(in the rows, 128 means zero)
Known rows, with every step that occurs:
fufi -> butakek: [115 169 100 112 129 129 133 118 130 128 115  95 121 136 144 140 122 149
 140  94 130 125 101 121 141 141 121]
butakek -> bikeg -> vosu -> zamar -> feno: [130  53 157 117  99 126  83 161 115 145 125  91 119 139 150 150 113 183
 160 171 127 179  98 172 128 143  50]
fufi -> zamar -> feno -> butakek -> bikeg: [118 143  96 121 127 106  72 116 125 131 150  73 137 198 124 161  84 158
 146 161 106 158 114 174  56 142  85]
feno -> butakek -> bikeg -> ruvid: [106 141  83 123 105 133  70 136 135 131 116  79 128 170 130 144 115 162
 136 128 130 130 109 153  85 160  92]
pupu -> butakek -> feno -> zamar: [130 110 162 111 134 146 136 120 101 147 119  44 129 145 137 150 107 168
 171 108 117 153 106 141 107 192 105]
fufi -> butakek -> bikeg: [102 160 105 109 120 127  99 127 121 125 144  96 121 165 134 140 100 149
 145 145 131 134 101 133 138 146 110]
fufi -> butakek -> bikeg -> vosu -> zamar -> feno: [128  92 133 101 103 122  88 153 119 135 127  87 113 138 142 153 111 189
 164 152 128 190  97 161 148 148  43]
fufi -> zamar -> vosu -> bikeg -> ruvid: [102 121 117 109 127 160 106 109 126 145 101  91 133 110 146 182 139 152
 182 100 130 170 115 161 122 164 121]
vosu -> bikeg -> butakek -> feno: [126 133 212 114 119 165 109 159 134 129 115  62 125 102 151 176 107 145
 190 110 123 133 101 140 119 196  80]
butakek -> feno -> zamar -> vosu -> bikeg: [ 91 111 201  99 123 134  90 130 119 137 124  85 145 119 147 170 148 151
 186 191 120 178 108 150  96 186  85]
pupu -> butakek -> bikeg: [120 112  95 118 115 152  96 132 101 142 137  80 126 161 140 151  81 150
 155 122 125 115 103 149 135 153 122]
pupu -> butakek -> feno -> zamar -> fufi: [143 111 173 109 144 139 136 110  91 152 119  11 121 135 131 174 102 171
 180  87 124 130 106 149  84 182  94]
vosu -> bikeg -> ruvid: [113 137 119 104 111 178 123 132 129 138  99 107 125 113 147 154 140 136
 174  98 140 128 100 156 140 155 106]
butakek -> feno -> zamar -> fufi: [123 124 206 114 147 119 135 112 107 145 123  27 123 137 133 160 125 166
 168 133 126 139 107 139  64 172  89]
feno -> zamar: [112  94 131 122 127 123 139 111 108 143 122 107 129 177 145 128 135 163
 141 139 120 138 103 142  80 143 112]
fufi -> zamar -> feno: [136 140 128 122 145 130 135 103 126 145 124  68 126 148 143 162 107 144
 150  99 116 152 112 156 102 127 120]
butakek -> pupu: [101 108  92 139 134 132 139 128 114 141 140  90 116 162 151 124 132 136
 156 118 109 120 110 124 115 158 144]
vosu -> zamar -> feno -> butakek -> bikeg -> ruvid: [125 103 135 113  93 146  70 149 144 136 113  63 123 148 126 155 118 184
 163 135 134 175 106 186  99 164  49]
ruvid -> bikeg -> butakek -> pupu: [122  83 145 155 133 133 148 132 119 154 135  61 102 191 170 129 104 152
 158  97 125 109 120 116  87 189 140]
fufi -> zamar -> vosu: [104 114 122 133 140 113 115 101 122 145 114  82 134 131 152 167 125 157
 145 115 118 154 121 135 104 145 142]
bikeg -> vosu: [123  97 106 130 119 117 119 136 116 143 101 101 125 132 163 137 131 157
 126 115 122 126 102 129 116 132 102]
feno -> zamar -> vosu -> bikeg -> butakek -> pupu: [101  37 131 129 108 140  98 135 103 146 145  87 116 169 162 169 143 167
 194 135 101 155 111 151  66 190  96]
ruvid -> bikeg -> vosu: [122  93 135 134 129 108 135 128 116 153 101 101 125 169 173 121 120 154
 126 142 138 120 112 123 106 148 116]
fufi -> zamar: [112 124 113 130 146 127 148 104 113 140 121  97 131 160 141 144 109 156
 151 104 117 142 111 137  99 146 137]
fufi -> butakek -> feno -> zamar -> vosu -> bikeg: [ 91 150 175  85 124 130  94 122 123 128 126  81 137 117 139 173 144 160
 189 170 121 188 105 144 117 193  79]
ruvid -> bikeg -> butakek: [137 105 176 143 125 135 140 129 131 150 108  70 114 168 171 139  97 153
 141  91 141 102 114 122  91 163 126]
ruvid -> bikeg: [111 127 155 131 137 125 147 115 127 148 112  96 127 170 162 120 114 136
 135 145 143 110 113 123 111 150 142]
fugolo -> butakek: [114 156 112 147 121 144 128 121 124 133 126  99 126 128 160 118 137 170
 136  95 123 124 111 118 118 111 120]

Rows:
[132 109 190 105 134 116 131 145 116 134  97  34 109  79 136 168 125 204
 178 105 134 171 101 133 138 188  49]
bikeg -> vosu -> zamar -> fufi -> butakek -> feno
[128 109 148 108 129 131 145 121 117 133 107  74 111 121 132 157 123 188
 173  93 140 140  99 142 133 153  86]
vosu -> zamar -> fufi -> butakek
[118 127  61 137 145 107 116 110 122 138 150  61 125 197 133 150 112 155
 157 111  90 155 120 157  55 162 110]
fufi -> zamar -> feno -> butakek -> pupu
[127 192 174 106 151 123 131 119 129 131 116  19 115  96 132 173 111 151
 165  85 136 128 106 122 124 169 100]
zamar -> fufi -> butakek -> feno
[108 151 179 136 132 135 132 118 113 134 136  67 130 137 148 117 143 191
 158 132 114 169 114 120  87 152  93]
fugolo -> butakek -> feno -> zamar
[141  64 121 122 100 109  89 154 135 136  96  89 128 140 148 148 134 193
 140 129 115 167 101 169  90 143  36]
bikeg -> vosu -> zamar -> feno -> butakek
[ 99 130  89 126 109 111  68 138 126 123 140 100 138 189 132 137 102 156
 129 175 118 120 106 147  76 151  94]
feno -> butakek -> bikeg
[103 124 122 106 105 166  87 129 139 143  92  94 130  88 158 177 155 137
 170 107 141 143 108 155 140 152 112]
zamar -> vosu -> bikeg -> ruvid
[105  46 107 127  95 102  68 163 111 128 121 117 135 177 135 133 116 207
 145 193 116 165 100 161  87 172  43]
feno -> butakek -> bikeg -> vosu -> zamar
[111 106 153 105 123 128 110 130 108 129 137  77 112 143 122 158 103 190
 180 141 142 146  97 155 128 163  76]
vosu -> zamar -> fufi -> butakek -> bikeg
[139  61 146 125 111 101 106 144 134 147  94  87 130 172 158 133 122 189
 139 159 133 162 110 164  79 161  50]
ruvid -> bikeg -> vosu -> zamar -> feno -> butakek
[115 159 117 107 133 119 100 116 110 130 144  64 114 152 128 164  96 154
 156 128 136 114 102 139 114 139 102]
zamar -> fufi -> butakek -> bikeg
[130  80 147 136  94 137  78 155 111 140 138  90 118 129 158 130 128 212
 160 155 121 188 106 160 126 116  42]
fugolo -> butakek -> bikeg -> vosu -> zamar -> feno
[ 93 109 124 112 131 135 103 110 116 137 122 114 143 130 148 176 127 148
 177 145 118 158 112 156 110 156 122]
fufi -> zamar -> vosu -> bikeg
[120 144 107 118 109 113  55 137 139 130 142  73 135 179 135 155 100 143
 134 165 118 132 107 166  73 129  76]
zamar -> feno -> butakek -> bikeg
[133 146  94 124 137 109 107 107 135 135 123  68 136 174 132 159 105 158
 139 109 107 149 113 163  60 136  94]
fufi -> zamar -> feno -> butakek
[125  90 219 129 121 122  96 135 130 148 112  24 123 117 159 178 126 178
 161 113 119 167 118 127  70 190  88]
bikeg -> butakek -> feno -> zamar -> vosu
[105  81 136 124 119 111 106 109 118 148 118  93 134 151 158 150 150 164
 138 148 120 153 112 139  78 141 116]
feno -> zamar -> vosu
[122  91 246 134 130 112 114 124 130 158 112  22 123 151 170 161 116 173
 160 140 133 162 126 123  57 204 102]
ruvid -> bikeg -> butakek -> feno -> zamar -> vosu
[147 100 230 125 138 128 130 128 111 147 118   4 110 132 143 180 106 180
 175  84 124 134 108 138  44 183  75]
bikeg -> butakek -> feno -> zamar -> fufi
[133  41 184 131 130 109 147 130 103 157  94  78 115 149 160 140 122 193
 160 140 148 133 108 147  96 160  82]
ruvid -> bikeg -> vosu -> zamar -> fufi
[126 110  80 123 123  89  63 128 114 137 138  76 134 194 134 163  91 175
 135 159 102 170 113 173  53 140  60]
fufi -> zamar -> feno -> butakek -> bikeg -> vosu
[121  45 144 128 111 125 129 151 112 142  95 117 122 125 157 132 138 194
 151 130 126 159  98 142 130 155  77]
bikeg -> vosu -> zamar
[111 189 175 141 133 145 122 132 132 129 128  58 127  97 155 126 133 169
 154 110 121 143 116 109 125 146 108]
fugolo -> butakek -> feno
[114 142  85 123 148 120 144 110 108 137 143  52 100 150 138 153 123 151
 166  81 119 111 108 123 113 156 126]
zamar -> fufi -> butakek -> pupu
